Each row comes from the steps of one path. Every step used is in the known rows, and no mark comes twice. Write the path behind each row, first mark first.
Known rows
nirut-kuva: [-0.18  0.79  0.78 -2.11  0.10 -4.58 -1.25 -1.25 -1.77 -1.24 -0.83 -0.94
 -2.93 -1.06  0.66  0.17 -0.73  1.19  1.86 -0.85  1.23  2.20 -1.16  1.62
  3.41]
semog-buvovaz-kulo: [-0.36  1.61  1.36 -0.49  0.01 -3.98  0.23 -1.29  0.32  0.38 -0.17  0.32
 -2.13 -3.83 -0.31 -1.84 -1.35  2.41 -0.02 -0.17 -2.07  1.50 -1.58  0.35
  3.52]
kigaku-kulo-lini-kuva-nirut: [ 0.15  2.85  3.24  0.19 -1.12 -2.71  0.89 -1.02 -1.84  0.62 -0.18  0.28
 -4.10 -4.00 -1.30 -2.17 -1.78 -0.12  0.64 -2.05  1.08  1.46 -1.24  0.22
  2.50]
kulo-lini-kuva: [-0.28  0.78  3.07 -0.09 -1.40 -2.62 -1.22 -1.32 -3.05  0.53  0.75 -1.18
 -3.79 -1.42 -0.09 -0.68 -0.19 -0.34  1.16 -0.69  2.69  3.35 -1.53 -0.16
  1.90]
nirut-kuva-koged-semog-buvovaz-kulo-lini: [ 0.32  2.54  4.02 -1.54 -0.75 -6.64  0.02 -1.31 -2.40  0.59 -2.61 -0.51
 -4.39 -2.98  0.00 -4.66 -3.42  2.71 -0.47 -0.88  0.26  2.82 -0.97 -0.39
  2.82]
buvovaz-kulo: [-0.58  0.87  2.06 -0.44  0.80 -2.63 -0.01 -0.20 -0.61 -0.35 -0.43 -0.54
 -3.39 -3.06  0.02 -1.66 -1.12  1.69  0.36  0.38 -0.68  1.55 -1.71  0.93
  3.55]
kuva-lini: [ 0.20  0.76  2.41  0.06  2.12 -3.25 -0.49 -1.35 -2.27 -0.70 -0.42 -1.02
 -3.04 -1.87  0.12 -0.57  0.87 -0.55 -0.07  0.64  0.83  2.76 -1.18 -0.05
  2.20]
buvovaz-semog-koged-kuva-lini: [-0.29  0.82  3.21 -2.51 -0.37 -5.34 -3.04 -0.43 -1.58 -1.34 -2.01 -1.53
 -4.41 -2.22 -0.29 -0.51 -1.36 -0.41 -0.19 -0.38  1.76  3.84  0.62  0.88
 -0.05]
buvovaz-kulo-lini-kuva-koged: [ 0.71  2.05  4.79  0.53 -2.15 -3.61  0.82 -0.17 -2.80  1.19 -0.28 -0.95
 -6.06 -2.75 -0.55 -3.74 -1.71  1.01 -0.40  0.15  2.55  2.68 -2.63 -2.05
  2.36]
mevik-kulo-lini: [-0.71  0.55  1.94  1.13  1.09 -2.49  0.96 -0.75 -2.18  0.58 -0.26 -0.67
 -3.19 -2.80  0.26 -1.69 -0.52 -0.01  1.91  0.11  0.77  2.99 -1.90  0.78
  2.64]
lini-kuva-koged-semog-buvovaz: [-1.28  2.08  3.00 -1.77 -1.85 -5.67 -0.86 -1.70 -0.67  0.51 -2.65 -0.85
 -3.80 -1.42  1.07 -0.69 -2.47  2.21 -1.41 -1.59 -0.25  2.69 -1.24 -1.00
  2.60]
nirut-kuva-lini: [ 0.72  1.17  1.96 -1.40  1.07 -5.14 -0.91 -1.58 -3.24 -1.03 -0.53 -0.88
 -3.56 -1.78  0.26 -1.07  0.44 -0.21  1.13 -0.33  1.74  2.44 -0.81  0.36
  2.70]
kuva-lini-kulo-kigaku: [-0.56  1.81  4.76  0.01 -0.49 -1.45  0.56 -0.70 -2.31 -0.53 -0.43 -0.03
 -2.86 -2.92  1.20 -2.59  0.09 -0.97 -0.77  0.59  1.93  3.93 -0.38 -0.80
  0.69]
semog-buvovaz-kulo-lini-kuva-nirut: [ 0.83  3.41  2.39  1.15 -1.74 -3.72  0.75 -1.83 -1.10  0.71  0.40  0.58
 -2.91 -4.69 -1.72 -3.79 -2.50  1.60  0.29 -1.48 -0.52  1.93 -0.82 -0.15
  2.61]
kulo-buvovaz-semog: [-3.01 -0.23  1.06 -1.66  0.53 -3.89 -1.90 -1.71 -1.63 -0.22 -1.24  0.38
 -3.21 -1.86  0.76 -1.51 -2.46  1.75  0.13  1.14 -0.16  3.18 -1.61  2.52
  2.72]
lini-kuva-koged-semog: [-1.49  1.41  3.66 -1.73 -1.06 -4.26 -1.06 -0.66 -1.61 -0.22 -3.00 -1.84
 -4.90 -0.66  1.51 -0.42 -2.18  1.56 -1.04 -1.03  1.20  2.83 -1.34 -0.42
  2.59]
mevik-kulo: [-1.31  0.61  0.74  0.05  1.06 -3.02  0.88 -0.59 -0.54 -0.01 -0.94 -0.49
 -2.97 -2.79  0.98 -0.44 -0.84  1.12  1.72 -0.24 -0.67  1.91 -1.93  1.15
  3.62]
kuva-koged-semog-buvovaz-kulo-lini: [-0.29  2.16  4.47 -0.17  0.35 -4.72  0.49 -1.10 -1.65  0.93 -2.63 -0.68
 -3.84 -3.13 -0.13 -4.14 -3.05  2.33 -1.63  0.16 -0.65  3.16 -1.28 -0.81
  2.32]
mevik-kulo-buvovaz-semog: [-3.58 -0.02  0.61 -0.91  0.29 -4.10 -0.24 -1.19 -1.04  0.56 -1.27  1.03
 -3.79 -3.38  1.15 -2.76 -2.91  2.01  1.10  0.76 -1.12  2.67 -2.14  2.46
  3.45]
semog-koged: [ 0.26  0.40  1.79 -0.67  0.24 -4.38 -0.70 -0.57 -0.03 -1.21 -1.16 -1.53
 -2.32 -1.68 -0.30  1.42 -0.37  0.95  0.63  0.05  0.73  2.63 -1.64  1.34
  1.50]
koged-kuva-lini-kulo-buvovaz-semog: [-1.97  1.66  3.17 -2.90 -2.38 -3.03 -1.46 -0.83 -2.50  0.02 -1.87  1.74
 -4.75 -3.33  1.00 -3.34 -1.81  0.11  0.42 -0.06  1.10  3.81 -0.82  0.31
  1.70]
kuva-lini-kulo: [ 0.01  1.26  2.98 -0.09  0.06 -1.15  0.65 -0.44 -2.22 -0.10 -0.57  0.00
 -3.52 -2.43  0.70 -1.17  0.82 -0.20  0.27  0.06  0.54  3.07 -1.61 -1.19
  2.30]

Write each row's path
[-0.45  1.86  1.15 -2.15 -0.66 -4.68 -2.19 -0.38  0.22 -2.70 -3.50 -1.27
 -3.26 -2.25 -0.59  0.18 -3.58  1.29  0.38 -1.28  0.26  3.17  0.99  2.99
  0.84] : buvovaz-semog-koged-kuva-nirut
[ 0.30  1.59  2.62  0.59  0.14 -3.59  0.28 -1.54 -1.33  1.06  0.51  0.15
 -2.46 -3.95 -1.04 -3.11 -1.12  1.39  0.31  0.06 -0.49  2.58 -1.54 -0.10
  2.60] : semog-buvovaz-kulo-lini
[-0.24  2.28  1.01 -0.11 -0.73 -3.00 -0.31 -1.34 -0.78 -1.25 -0.92 -0.60
 -2.99 -2.00 -0.07  0.02 -1.58  0.94  0.64 -1.53  0.35  1.87 -0.72  1.19
  2.94] : lini-kuva-nirut
[-1.18  0.44  2.11 -3.13 -1.38 -4.81 -3.30 -0.12 -0.36 -1.62 -2.31 -1.70
 -3.76 -1.56  0.03  0.81 -2.48  0.96  0.60 -0.89  1.16  3.61  0.23  2.12
  0.71] : buvovaz-semog-koged-kuva
[ 0.53  1.39  2.08 -2.32 -1.48 -5.20 -1.64 -0.39  0.21 -1.63 -2.06 -1.29
 -2.69 -1.95  0.09  1.61 -1.03  0.23  1.29 -0.99  1.72  2.77 -0.87  1.57
  1.02] : semog-koged-kuva
[-1.68  0.81  1.90 -3.41 -2.16 -6.24 -2.79 -0.98 -0.42 -1.12 -2.49  0.19
 -3.63 -2.56  0.15 -0.73 -3.22  1.19  0.67  0.03  1.31  3.48 -0.97  2.93
  0.84] : kulo-buvovaz-semog-koged-kuva
[-0.23  2.85  5.14 -1.71 -2.11 -2.21 -0.41 -0.43 -2.14 -1.11 -1.42  0.25
 -3.29 -3.16  1.52 -2.40 -0.47 -1.81 -0.13 -0.60  2.91  4.07  0.46 -0.60
  0.14] : koged-kuva-lini-kulo-kigaku
[-0.67  1.82  5.80 -0.55 -1.41 -3.77 -0.11  0.03 -2.83  0.94 -1.87 -1.42
 -6.12 -2.49  0.19 -4.05 -3.00  1.62 -1.08 -0.41  1.72  2.97 -1.64 -1.08
  2.19] : buvovaz-kulo-lini-kuva-koged-semog
[-1.47  1.48  3.61 -0.63 -1.35 -0.92  0.24 -0.38 -1.00 -0.79 -0.66 -0.16
 -2.18 -2.26  1.72 -1.26 -1.01  0.24 -0.03  0.09  1.23  3.61 -0.87  0.45
  1.50] : lini-kulo-kigaku
[-2.31  0.42  2.50 -2.33 -0.91 -5.74 -0.81 -0.63  0.01  0.55 -1.40  1.19
 -4.13 -4.22 -0.75 -1.73 -2.94  1.88 -0.37  0.18 -0.39  1.73 -2.41  2.06
  1.78] : kigaku-kulo-buvovaz-semog-koged
[-1.40  1.27  1.55 -1.01 -1.81 -2.22  0.76 -1.04 -0.86  0.18 -1.01  1.86
 -2.69 -2.75  1.09 -1.38 -1.01  1.27  1.15  0.51  0.12  2.83 -3.12  0.83
  3.26] : lini-kulo-buvovaz
[-2.03 -0.24  1.54 -1.55 -0.39 -5.49 -1.95 -1.18 -0.51 -0.58 -1.42 -0.03
 -3.20 -2.32 -0.22 -0.86 -2.59  1.91  0.06  1.18  0.27  3.33 -1.78  2.62
  1.38] : kulo-buvovaz-semog-koged
[-1.35  1.46  2.62 -1.90 -1.45 -7.02 -0.96 -0.78 -1.17  0.05 -2.28  0.91
 -4.74 -4.77  0.07 -3.02 -2.69  0.26  0.84 -0.04  0.94  3.14 -1.14  1.56
  0.71] : mevik-kulo-buvovaz-semog-koged-kuva-lini
[-0.73  1.02  2.73 -2.52 -2.61 -5.73 -1.01 -0.71 -2.51 -0.10 -1.20  1.32
 -4.61 -3.32 -0.05 -3.33 -2.01  1.50  0.94 -0.04  1.58  3.60 -1.72  0.59
  1.11] : nirut-kuva-lini-kulo-buvovaz-semog-koged
[-1.91  0.85  1.52 -1.70  1.18 -4.27 -1.60 -1.98 -0.19 -0.32 -2.13 -0.75
 -1.32 -1.86  0.86  0.17 -1.73  1.99 -0.44 -1.01 -2.03  2.65 -0.30  1.39
  2.73] : koged-semog-buvovaz
[ 0.60  2.69  3.05  1.15 -1.02 -2.43  0.61 -0.73 -1.99 -0.09  0.09 -0.29
 -4.23 -3.92 -1.42 -3.53 -2.26  0.95  0.71 -0.86  0.83  2.05 -0.96  0.55
  2.63] : buvovaz-kulo-lini-kuva-nirut
[ 1.27  2.92  1.13 -1.37 -0.87 -5.13 -0.68 -0.64  0.81 -2.84 -3.21 -0.97
 -2.33 -2.64 -0.60  1.05 -2.23  0.41  1.01 -1.50  0.80  2.42  0.08  2.42
  1.18] : semog-koged-kuva-nirut
[-3.18  0.25  1.63 -1.87 -1.59 -1.83 -0.88 -0.89 -1.50  0.20 -1.20  1.39
 -3.64 -2.40  1.12 -2.09 -2.37  2.05  0.57  0.69 -0.38  3.49 -2.22  1.30
  2.87] : lini-kulo-buvovaz-semog
[-1.18  2.78  1.58 -2.68 -3.62 -4.11 -0.72 -0.31  0.39 -1.63 -3.59  1.57
 -3.42 -3.87  0.01 -1.89 -4.41  1.83  0.92 -0.95  0.15  3.35 -0.60  2.60
  1.10] : lini-kulo-buvovaz-semog-koged-kuva-nirut
[-3.26  0.41  2.01 -2.37  0.10 -4.06 -0.88 -1.23 -0.94  0.84 -1.09  1.53
 -4.07 -3.75  0.15 -2.44 -2.70  1.72 -0.23  0.24 -0.92  1.73 -2.07  1.89
  3.28] : kigaku-kulo-buvovaz-semog
